What can hang from each mark:
Z_447: Z_116 Z_653
Z_653: Z_219 Z_447
Z_116: Z_219 Z_373 Z_447 Z_456
Z_119: Z_384
Z_384: Z_119 Z_373
Z_456: Z_116
Z_514: Z_373
Z_219: Z_653
Z_373: Z_116 Z_514

Every row comes from one small tree of marks. The marks that hang from a mark follow it in brackets, in the order of their numbers. Every link used is in the known rows. Which tree was each row made from?
Known rows:
Z_373[Z_116[Z_219]]: [ -3  14  -8  -9   3   8  13   2  11  26 -20  26 -15   5 -13  -5  14  -1
   1   1 -19   7  -8   7   4   3  10   4 -12  -2  -1   3  11  -5   1  16
  14  -3 -13  17  21   1  -5  14]
Z_119[Z_384[Z_373]]: [-14  18  -3  -5   9  -1  -1  -6 -19  12   6  -3  -2   9  14   5   0  -4
  16  -3  20   9   3  11  -2  10   6 -13  -3  33 -21 -20 -20   8 -10   5
  -9   0   6  -2  11  23   5   9]
Z_119[Z_384[Z_373[Z_116[Z_456]]]]: [ -6  21  -9 -23  15  17  17   4  -9  33   0  25  -3  14   6  -1  -3  -1
   1   3  -8   7  -3  21 -23  -3  -3  -5 -22  32 -23 -28  -3  10 -19  26
  -2   2   3  16  36  27  -7   7]
Z_116[Z_219 Z_373 Z_456]: [-12   6 -32 -37  -4  23  19  26   2  23  -2  26  -3  29 -36 -36  14 -13
 -19 -13  10  -9  26   4 -33 -12   8  25 -34   3   1  14 -13  -8  -7  36
  29  22 -15   6  18  43 -32  -5]
Z_447[Z_116[Z_373[Z_514]] Z_653]: [  9  15 -19 -19  -2  24   6  36 -44  18   4  20 -28  21 -23 -21  -7  12
   1 -16  15  -2 -15  25 -17  -8 -10  17 -18   6   9  -8  17 -12 -12  15
 -20  36  13  17  54  34  17 -36]
Z_514[Z_373]: [ -4   3   2  -1  11   9   8 -15  -4   9   4   0   0 -12   0 -18   1   1
 -24  -8  16   1   0   3   1 -19  -2  -5   0   5 -24 -21  -3  -3  -5   5
  -5  -9   5  16   6  16  11  -5]
Z_373[Z_116[Z_447]]: [ 18  13  14   6  15  15  17  24  -7  11  -8  26   1   3 -13  -8  14   6
   1   2 -12  12 -27   4 -11  13  -7 -17 -17 -10  -2  11  40 -15 -15   3
  -4  -4   0  15  30  10   6   8]
Z_119[Z_384[Z_373[Z_116[Z_447 Z_456]]]]: [ 13  34   5 -16  20  29  21  26 -26  31   7  33   3  17  -7 -13   9  -6
   4 -12  -5   9  -6  20 -33  12 -12  -9 -34  21 -22 -11  19  -5 -27  26
  -7   1   7  16  48  45  -5  10]
Z_219[Z_653[Z_447]]: [  0  27 -14  12  11   7 -10 -15  -9  -4   1   7 -27 -27  -9  -2   6 -12
  14  -3  19  20  -8   6  -6  -4  14 -12  -8  11   6 -17  10   2  -5  -1
 -16   3   1  -4  15  18  19  23]
Z_384[Z_119]: [-17  -1   2  -5  -4  10  -1  -5 -11 -24   7   0 -15  -8   1   6  -9  -6
   8 -11  -3  10   2  -5   9   4  -3  -5   0   2 -18   5   8   4   7   2
 -13   1  22   1 -13   6   2   1]
Z_119[Z_384[Z_373[Z_514]]]: [ -3  21 -13   6  16   8   1   3 -29  18   7  -3 -11   9   0  12  -9  -6
  32 -18   1  12  -4  21 -15   0   5  -5  -6  28  -5 -28  -2  26 -26  17
 -27  -3  -6  18  35  17  -4 -12]
Z_373[Z_514]: [ 12   5  -9  18   3  10   1   7  -7  12   3  -6  -1  -4 -15  11  -3  -3
  14 -12 -12  -2  -5   2 -14  -5  -6   6  -6  -8  10 -12  13  14 -15  12
 -15   1 -12  12  25  -2   1  -9]
Z_384[Z_119 Z_373[Z_116[Z_219[Z_653]]]]: [-33  32 -27   1  11  54   9 -22 -13   0  21  27 -36  -4  12  -6   3  -8
  16 -25  11  35   8   3  10   1  19   2 -28  18 -37   2  39  16   5   7
 -18   6   7  30  28  29  26  13]
Z_653[Z_219 Z_447[Z_116[Z_456]]]: [ 17  31 -10 -18 -10   6  -4  33 -31  12 -18  33 -26 -37 -43 -32 -15  -7
 -11  -1   7  -9 -23  34 -35   7 -13   8 -21   6 -21 -23  -4 -12  -3  19
 -12  15  18  -9  18  34  -1   3]
Z_653[Z_219 Z_447]: [  4  31 -10   5  -5 -14  -3  16 -14  -7 -26  18  -9 -39 -36 -24  -4  -4
  15  -3   1   1 -35  16   5   5   4  -1  -8   4 -23 -16  -2   4  -1   9
  -8  -1   0  -9   6  11   0   7]
Z_373[Z_116]: [ -2   9   7  -5   4   5  12   6   5  15 -19  17  -2  -2  -6   6   5  11
   1   5 -17  11 -21   5   7   0  -3  -3   0  -4   1  -3  13   1   3   7
   2  -7  -4  17  18  -6   6  10]
Z_447[Z_653[Z_219]]: [ 16  19   5   6   0  -4   8  -1 -20  -7   6   9   1  -2 -21 -25  -5  14
  -4  -5   5 -20 -29   2   7  -7   0  16 -22   2 -18 -18  17   0   4  -1
 -17  18   7  -1  13   8  -1 -10]
Z_514[Z_373[Z_116[Z_447]]]: [ 12  17  14  10  28  24  19  13 -11  19 -13  23  -1 -10 -13 -23  16   3
 -21  -7  -8  15 -24   2  -7  -7 -15 -16 -24  -8 -26  -6  35 -27 -21  15
  -8 -11   3  31  34  22  19  11]
Z_456[Z_116[Z_219[Z_653] Z_373[Z_514]]]: [ -2  20 -41   3  19  31  26   0  -7  51   7  17 -29  24 -14   1  16  -8
  37 -23  21  16  15  14 -26 -30  25  33 -52  15  16 -12  10  -9 -21  41
   1  38 -27  24  56  29   2 -10]
Z_119[Z_384]: [  4  11   8  -5  10 -20   0  -8  -5  15  -4  -9  -9   5  -1  12   8  -8
  15   4  -3   6   8   3 -15   0   8  -6   6  16   7 -21 -21   1 -12   7
 -11  -6  -7 -10  -4   8 -14   7]
Z_514[Z_373[Z_116[Z_219]]]: [-10  13  -8  -4  20  17  21 -11   8  33 -17  23 -22  -6 -14 -20  13  -3
 -24   2  -8  15  -3  11   6 -16   5   4 -17  -1 -26 -13   3 -16  -8  29
   6 -10 -12  36  26  17   6  11]
Z_447[Z_116[Z_456]]: [  8   3   2 -21  -5  24  -5  15 -15  16   3  15 -15   2  -5 -12 -10  -3
 -28  -1   9 -13  11  21 -32   3 -22  17 -12   8   0  -2   2 -13  -4  12
  -4  19  20  -4  11  25   7  -8]
Z_116[Z_447 Z_456]: [ 22   8   1   0   1  20   8  29  -9   4  17  19  14  11 -21 -22   4 -10
 -13 -14  -1 -12  11   7 -36   5 -16   9 -26 -12   0  15  18 -13 -16  15
  -3   8   1   5  25  28 -15   2]
Z_116[Z_447]: [ 20   8  12  11   5   7   0  22 -11  -5   3   5   7   3 -15 -11   4  -5
   3 -10  -2   0  -1   1 -13  10  -7  -7 -18  -6   0  18  19 -16 -15  -2
  -5   2   6   7  14  15   2  -1]
Z_116[Z_456]: [ -2  -1  -8  -9  -3  10   5   6   5   7  11  12   4   0  -9 -16  -5  -1
 -16  -5  -5 -18  10   9 -27  -2  -9  13 -14   2   1   6  -2   0  -3  15
   3   9   1   3  11  10 -13  -2]
Z_116[Z_219]: [ -5   9 -16  -5   1   6   2   2   8  10  -7   6 -12  12 -11  -6  11 -15
  -1  -3  -4   0  18   4  -4  -1  10  11  -6  -1  -2  10  -6  -7   3   8
  10  10 -14  -2   1  13 -10   3]
Z_653[Z_219 Z_447[Z_116[Z_373 Z_456]]]: [  5  32 -24 -36  -9  13   8  53 -37  18 -22  42 -20 -25 -55 -51  -9  -6
 -16  -2  28   1 -18  31 -40  10 -11  13 -31  15 -23 -17 -16 -10  -5  34
   1  29  11  -4  25  51 -10  -6]

Which tree is each row?
[ 29  27 -11  15  11  30  20  37 -24  26   0  37 -14  19 -39 -17  11  -1
   6 -18 -33   5 -27  10 -18   2   3  16 -38 -14  12   8  59 -20 -25  24
 -16   8  -5  34  78  26   3  -3]	Z_373[Z_116[Z_219 Z_447[Z_653]] Z_514]
[-12  32 -50 -29   5  30  11  14 -12  24   2  36 -29  -2 -37 -36  20 -28
  -7 -15  25   8  24  12 -40 -13  20  13 -41  15   6   0  -9  -2 -11  38
   8  27 -14   8  37  52 -15  15]	Z_116[Z_219[Z_653[Z_447]] Z_373 Z_456]
[ 27  19  13   4  13  22  19  29 -24   7   4  34  -3  16 -13 -21  10  12
  -4  -3 -22   5 -36   3   0   8  -4  -4 -27  -7  -1   8  44 -24 -11  -2
  -6   9  19  14  48  18  19   3]	Z_373[Z_116[Z_447[Z_653]]]
[  1   5 -13 -38  -6  31  13  35 -19  21  -2  27 -15  15 -17 -31   7  -3
 -26  -3  29  -1  15  21 -40   3 -19  14 -22  12   1   5 -14 -12  -7  26
   8  31  13   6  21  42  -3 -18]	Z_447[Z_116[Z_373 Z_456]]
[-17  28 -21 -11   5  50  13  27 -21   1   3  36 -23   6 -11 -19   0 -13
   9 -29  -8  33  -8   7   4  24   5  -4 -31  -1 -42  29  38  -7  -7  15
  -9   4  24  27  30  36  12   7]	Z_384[Z_119 Z_373[Z_116[Z_219 Z_447]]]
[ -1  10 -49 -27   0  30  22  31  -3  31   3  24  -1  25 -46 -24  13 -13
  -4 -21  -4 -10  22  10 -46 -19   7  28 -37  -3  13   3  -6  -2 -22  45
   7  23 -25  27  40  35 -35 -18]	Z_116[Z_219 Z_373[Z_514] Z_456]
[ -6  26 -34 -39  -8  17  -3  47 -27  24 -39  31 -45  -3 -38 -32  10 -17
  -7   5  22  28  -5  28 -12  16   8   7  -8  11  -2  12 -23 -25  -2  24
  11  26   2  -4  20  53   6   0]	Z_653[Z_447[Z_116[Z_219 Z_373]]]
[ -7  29 -42 -13  13  18  19  15  -7  38 -20  32 -40  -1 -20 -13  15 -15
  22   0  25  29   3  21  -3  -8  28  18 -39  20   1  -7 -12 -22  -9  42
  20  29 -12   3  40  49   3  11]	Z_456[Z_116[Z_219[Z_653[Z_447]] Z_373]]
[-19  24 -40   0   9  43  11  18  -9  31  -6  28 -15  11 -11  -3  -5  -2
  18 -17 -14  18 -11  22   1   2   9  11 -20  13 -17  -5  30  10 -18  28
  -7   2 -20  36  53  19   3   1]	Z_384[Z_373[Z_116[Z_219] Z_514]]
[ 15  24 -23 -22   9  22  31  50 -25  36 -10  40 -11  43 -22 -36  16   4
   3 -10  10   4   8  14  -8   0  12  20 -54   2  -3  23   8 -49 -18  37
  19  48  10   1  59  50   0 -19]	Z_456[Z_116[Z_219 Z_373 Z_447[Z_653]]]
[  4  23 -29  14  15  43  13 -11   4  39  20  35 -19   7 -27   3  15  -8
  12 -18 -19   3   5  14 -47 -23   3  25 -44   1  19 -20  41   4 -20  40
 -11  13 -32  44  65  19 -14  10]	Z_373[Z_116[Z_219[Z_653] Z_456] Z_514]
[ -1  21 -43  -8   6  45  20   5 -11  36  27  22 -17  22 -34 -22  12 -17
  10 -33  15  -6  23   9 -57 -29  19  32 -51   4  19  -3  15   4 -22  45
  -2  32 -33  40  49  47 -19  -4]	Z_116[Z_219[Z_653] Z_373[Z_514] Z_456]
[ 24  21  -7  -2   0  15   5  27 -18   3   5  23 -12  28 -28 -30  13 -11
 -12 -11  -1 -10   9   6  -9   4   6  12 -33 -14  -6  24  26 -29  -4   8
  -6  18  15   0  31  40   2  -3]	Z_116[Z_219 Z_447[Z_653]]
[ -7  13 -42 -10   1  20  18  22 -10  28 -11  13  -8  24 -38 -17  18 -13
  11 -23  -5   8   7  11 -22 -13  18  19 -22  -2   8   4  -3   0 -15  26
   5  15 -29  23  26  26 -21 -11]	Z_116[Z_219 Z_373[Z_514]]
[ -9  16 -24 -12  15  21  25 -10  -1  37   4  20 -25  22   1  -7  20  -5
  19  -2  30  15  24   6 -11 -14  23  26 -43  21   3   2  -5 -17   1  33
  23  37 -19   3  32  28   3  -1]	Z_456[Z_116[Z_219[Z_653] Z_373]]
[-27  17 -25   8   2  42  12   4 -22  -2   7  19 -18 -10  -2   3 -21   4
  23 -28 -18  30 -22   8  10   5  -4   0 -12   6 -30  -5  39  27 -12  15
 -26  -2  16  39  44   8  21 -10]	Z_384[Z_119 Z_373[Z_116 Z_514]]
[ 14  10  -2  -3  13  13  13  22  -8  29 -12  20 -15  17 -13  -1   9 -11
  16  -6  -4   4  15  11  -9   9   8  17 -35  -9  -2  15   8 -39  -9  27
  17  19   1  -2  33  28 -11  -2]	Z_456[Z_116[Z_219 Z_447]]
[ 14  26 -14 -15   4  32  -7   6 -25  12   7  24 -43 -29 -14 -11  -4 -14
 -13  -8  28   4   1  29 -45  -2  -5   3 -19  21   3 -18   5  -8 -10  18
 -25  27  15  -3  31  40  21  12]	Z_219[Z_653[Z_447[Z_116[Z_456]]]]
[ -8  20   4 -10  20   3  12  -2 -16  25 -11  14 -13  10  14   3   1   4
  19   5  -2  24 -10  17   3   5   2 -13  -9  33 -21 -28  -2  11 -13   8
  -5  -8  -2  14  27  15   5   6]	Z_119[Z_384[Z_373[Z_116]]]
[ 29  22  -7  -4   7  14  19  27 -20  21   0  23 -21  34  -9 -15   4   0
  -1  -4  -2  -2   5   8   7   5   6  16 -43  -1  -6  16  20 -50 -18  24
   5  36  17  -3  49  35   4  -7]	Z_456[Z_116[Z_219 Z_447[Z_653]]]
[  3  21 -32 -46 -11  34  15  43 -29  24  -2  38 -29  38 -26 -45   2  -2
 -39  -9  23 -14  13  21 -33  -1  -7  33 -41  10  -3  11  -5 -25  -2  31
   9  44  21   5  41  63  -5 -21]	Z_447[Z_116[Z_219 Z_373 Z_456] Z_653]
[-12  34 -24   1  17  19  14   7 -20  49 -13  19 -22  21  -8   8   4  -9
  38 -11 -16  24  -9  25 -11   0  11   2 -15  27  -6 -26   8  15 -25  33
 -13  -5 -27  31  53  18  -3   6]	Z_119[Z_384[Z_373[Z_116[Z_219] Z_514]]]
[ 31  23   3 -14  12  27  15  38 -21  14  11  47   7  13 -25 -35   4   5
 -27  -7 -20 -13 -19   8 -24   3 -16   6 -43  -9   0  10  44 -21 -15  12
  -1  17  20  20  68  31  -2  -2]	Z_373[Z_116[Z_447[Z_653] Z_456]]
[ -4  22  -4   8  20   9   5   4 -20  40  -3  11 -10   8   4  18  -5   4
  32  -7 -18  20 -25  23 -11   4   0  -8 -10  34 -11 -36  13  21 -24  22
 -20  -6 -16  29  45  10   3   3]	Z_119[Z_384[Z_373[Z_116 Z_514]]]
[ 16   8  -4 -13  16   9  33  46 -13  25 -11  24  -3  17 -11 -10  11   6
   8  -1  15  16  -6  10 -10   8  -5   5 -40   5  -3  13   4 -35 -17  31
  20  29   1  -1  36  25   2 -10]	Z_456[Z_116[Z_373 Z_447]]
[ 13  14 -36 -17   5  39  24  56 -16  30   5  32  -2  32 -57 -37   9 -22
  -5 -32  -7  -8  22   9 -58  -5   3  27 -54 -12  12  23  17 -16 -30  48
   4  26 -19  25  54  51 -31 -13]	Z_116[Z_219 Z_373[Z_514] Z_447 Z_456]
[-21  21 -29 -12   4  50  15  20 -19   2  18  26 -12  -7 -10  -7 -22   1
   6 -31 -23  11 -11  13 -12  -4  -7   4 -26  11 -31  -7  39  31 -21  32
 -19   3  19  43  54  21   6 -13]	Z_384[Z_119 Z_373[Z_116[Z_456] Z_514]]
[  7  24  -2   3  23  27  20   8  -5  30 -17  28 -15   2 -25 -24  21 -10
 -21 -11  -6  14 -11   5 -13  -5  -4  -3 -26 -11 -25   0  28 -35 -19  24
   2  -8  -6  34  40  30   9  10]	Z_514[Z_373[Z_116[Z_219 Z_447]]]
[-27  10 -17 -23   1  45  16   9 -13  -2   7  31  -9  -6   8 -17 -19   1
  -5 -16 -12  13  -7   7  -1   0 -13   1 -23  13 -41   7  22  17   2  24
  -5   6  32  26  29  23   6  -3]	Z_384[Z_119 Z_373[Z_116[Z_456]]]
[ 25  26  20   7  24  30  23  17 -29  13   0  31  -3   1 -14 -35   9  15
 -30  -9  -1  10 -33   5   1 -10 -11 -11 -31  -1 -27 -12  43 -29 -20   9
 -14   0  21  34  56  32  30  -5]	Z_514[Z_373[Z_116[Z_447[Z_653]]]]
[ 28  15 -31 -11   7  39  29  57 -40  17  20  34   9  33 -46 -43   0  -1
 -16 -30   2 -19  -8   7 -46 -13  -6  14 -58  -8  11  11  28 -16 -36  29
  -9  29   9  27  71  48 -13 -23]	Z_116[Z_373[Z_514] Z_447[Z_653] Z_456]
[ -2  30 -12  -2  31  44  20 -34   7  44  11  33 -22  -4 -13 -26  22 -16
 -28 -12  11   4  12   9 -35 -36   1  15 -43   6 -15 -25  19 -15 -12  34
  -2   4 -15  47  48  33   5  15]	Z_514[Z_373[Z_116[Z_219[Z_653] Z_456]]]
[ 37  34  17  17  16  10  20  25 -28  -3   1  39   2  -1 -35 -37   4   9
   2  -4 -16  -6 -51   7  -4   6  -9   5 -44 -10 -18 -10  55 -20  -6   6
 -12  13  11  18  45  11   7  -2]	Z_373[Z_116[Z_447[Z_653[Z_219]]]]
[-33  27 -40  -4   4  42  12  10 -19   2  -2  26 -36   2 -13  -2 -11  -6
  21 -30 -25  26  -8  13  11   3  10   6 -15   5 -33   5  36  19 -13  27
 -20   7   4  43  45  22   5  -1]	Z_384[Z_119 Z_373[Z_116[Z_219] Z_514]]
[  9  25  -3  -9  20  37  20  22  -5  39  -6  40  -3   6 -30 -40  19 -18
 -40 -14  -9  -2   5  11 -34 -12  -9   7 -47 -10 -26  -2  26 -35 -22  40
   5  -4  -5  38  47  41 -10  12]	Z_514[Z_373[Z_116[Z_219 Z_447 Z_456]]]
[ 11  35   1  17  36  42  20 -16  -3  35   5  28 -21  -1 -22 -20  29 -14
 -16 -23  17  23   0   7 -24 -14   6  -2 -39  -1 -16  -9  44 -28 -19  18
 -12  -2 -17  45  45  34  23  19]	Z_514[Z_373[Z_116[Z_219[Z_653] Z_447]]]
[  6   5 -22 -23  -3  40  13  40 -25  30   5  22 -14  11 -33 -17  -4  -4
 -13 -18  15 -10   0  21 -49 -10 -20  20 -26  10  12  -3   2  -3 -20  35
 -10  31   0  20  44  35  -6 -28]	Z_447[Z_116[Z_373[Z_514] Z_456]]
[  3  26 -43 -30 -10  27  14  59 -35  27 -17  34 -31 -14 -47 -26  -7  -8
 -13 -12  11   7 -12  35 -49   3 -14  11 -23  10   9  -8 -10  -6 -26  41
  -9  30   4  12  52  52   2 -13]	Z_653[Z_447[Z_116[Z_373[Z_514] Z_456]]]
[ 31  29  -6  -1   9  10  27  43 -37  -2   3  31  11  12 -45 -55   8   7
  -4 -20  15  -9 -30   3 -16   7   5  11 -48  -5 -15   0  29 -17  -9  11
 -10  29  10   4  29  36  -1 -19]	Z_116[Z_373 Z_447[Z_653[Z_219]]]
[ 10  34 -25  -9  -6  10   6  46 -50  17 -27  27 -32 -32 -55 -26 -11  -4
  16 -11  16  11 -41  31 -28   8  -8   9 -21  12  -7 -26  -1   0 -12  29
 -16  25  -3  14  41  40   2 -16]	Z_653[Z_219 Z_447[Z_116[Z_373[Z_514]]]]
[  8  12 -13   0  11  27  17  23   2  29   3  23   2  -1 -24   2  -5   5
   1  -7 -32 -10 -23  16 -31 -13 -13  12 -22  -1  12 -15  26   6 -20  32
 -13   0 -11  34  53   2 -13   0]	Z_373[Z_116[Z_456] Z_514]
[ -4  34 -31   5   9  18  -8 -10  -5   4   0   9 -38 -17 -19  -8  12 -19
  12  -7  12  20  11   9 -12  -7  29  -2 -14   8   1  -5   1  -3  -2  14
  -9   8 -13   1  21  31  10  27]	Z_116[Z_219[Z_653[Z_447]]]
[ 10  21 -26  -8  14  49  24  19 -12  23  23  31  -4  26 -34 -37  30 -29
 -10 -29  30   0  37   3 -60  -9  12  22 -64  -8   7  22  16 -16 -15  31
   6  34 -19  17  36  60 -16   4]	Z_116[Z_219[Z_653] Z_373 Z_447 Z_456]
[-35  14 -16  -9   2  34  11   3 -14 -11   0  22 -18  -5  11  -5 -14   7
   4 -14  -4  34 -14   4  27  13  -2 -12  -6  12 -43   1  25  15   4   4
  -7  -2  26  22  18  10  24   1]	Z_384[Z_119 Z_373[Z_116]]
[ 31  30  -5 -18   7  20  34  48 -33   4  14  40  17  15 -51 -68   4   1
 -20 -21  16 -23 -20   8 -37  -2  -6  22 -62  -6 -11   2  26 -20 -11  22
  -1  38  14  13  40  52 -16 -21]	Z_116[Z_373 Z_447[Z_653[Z_219]] Z_456]
[ -7  11 -27 -44  -8  32   9  37 -13  34 -10  34 -25  22 -30 -32  14 -13
 -27 -13  23  -1  28  19 -41   8 -10  28 -27   8   4  12 -17 -19  -8  35
  15  35   3   4  19  53 -18 -15]	Z_447[Z_116[Z_219 Z_373 Z_456]]
[ 24  31  14  -5  27  37  30  23 -21  24  14  42   2   3 -22 -47   4   7
 -52 -12  -2 -11 -13  12 -22 -14 -19   1 -50 -10 -30 -13  42 -29 -28  25
 -11  11  18  33  67  47  15  -3]	Z_514[Z_373[Z_116[Z_447[Z_653] Z_456]]]
[  9  18 -18   1  20  34  27  10 -11  38   5  26 -24  25 -17 -15  30 -14
  23 -12  34  22  16   7 -24  -6  23  24 -60  10   5  14  14 -38 -12  33
  16  37 -15  11  43  46   6   2]	Z_456[Z_116[Z_219[Z_653] Z_373 Z_447]]
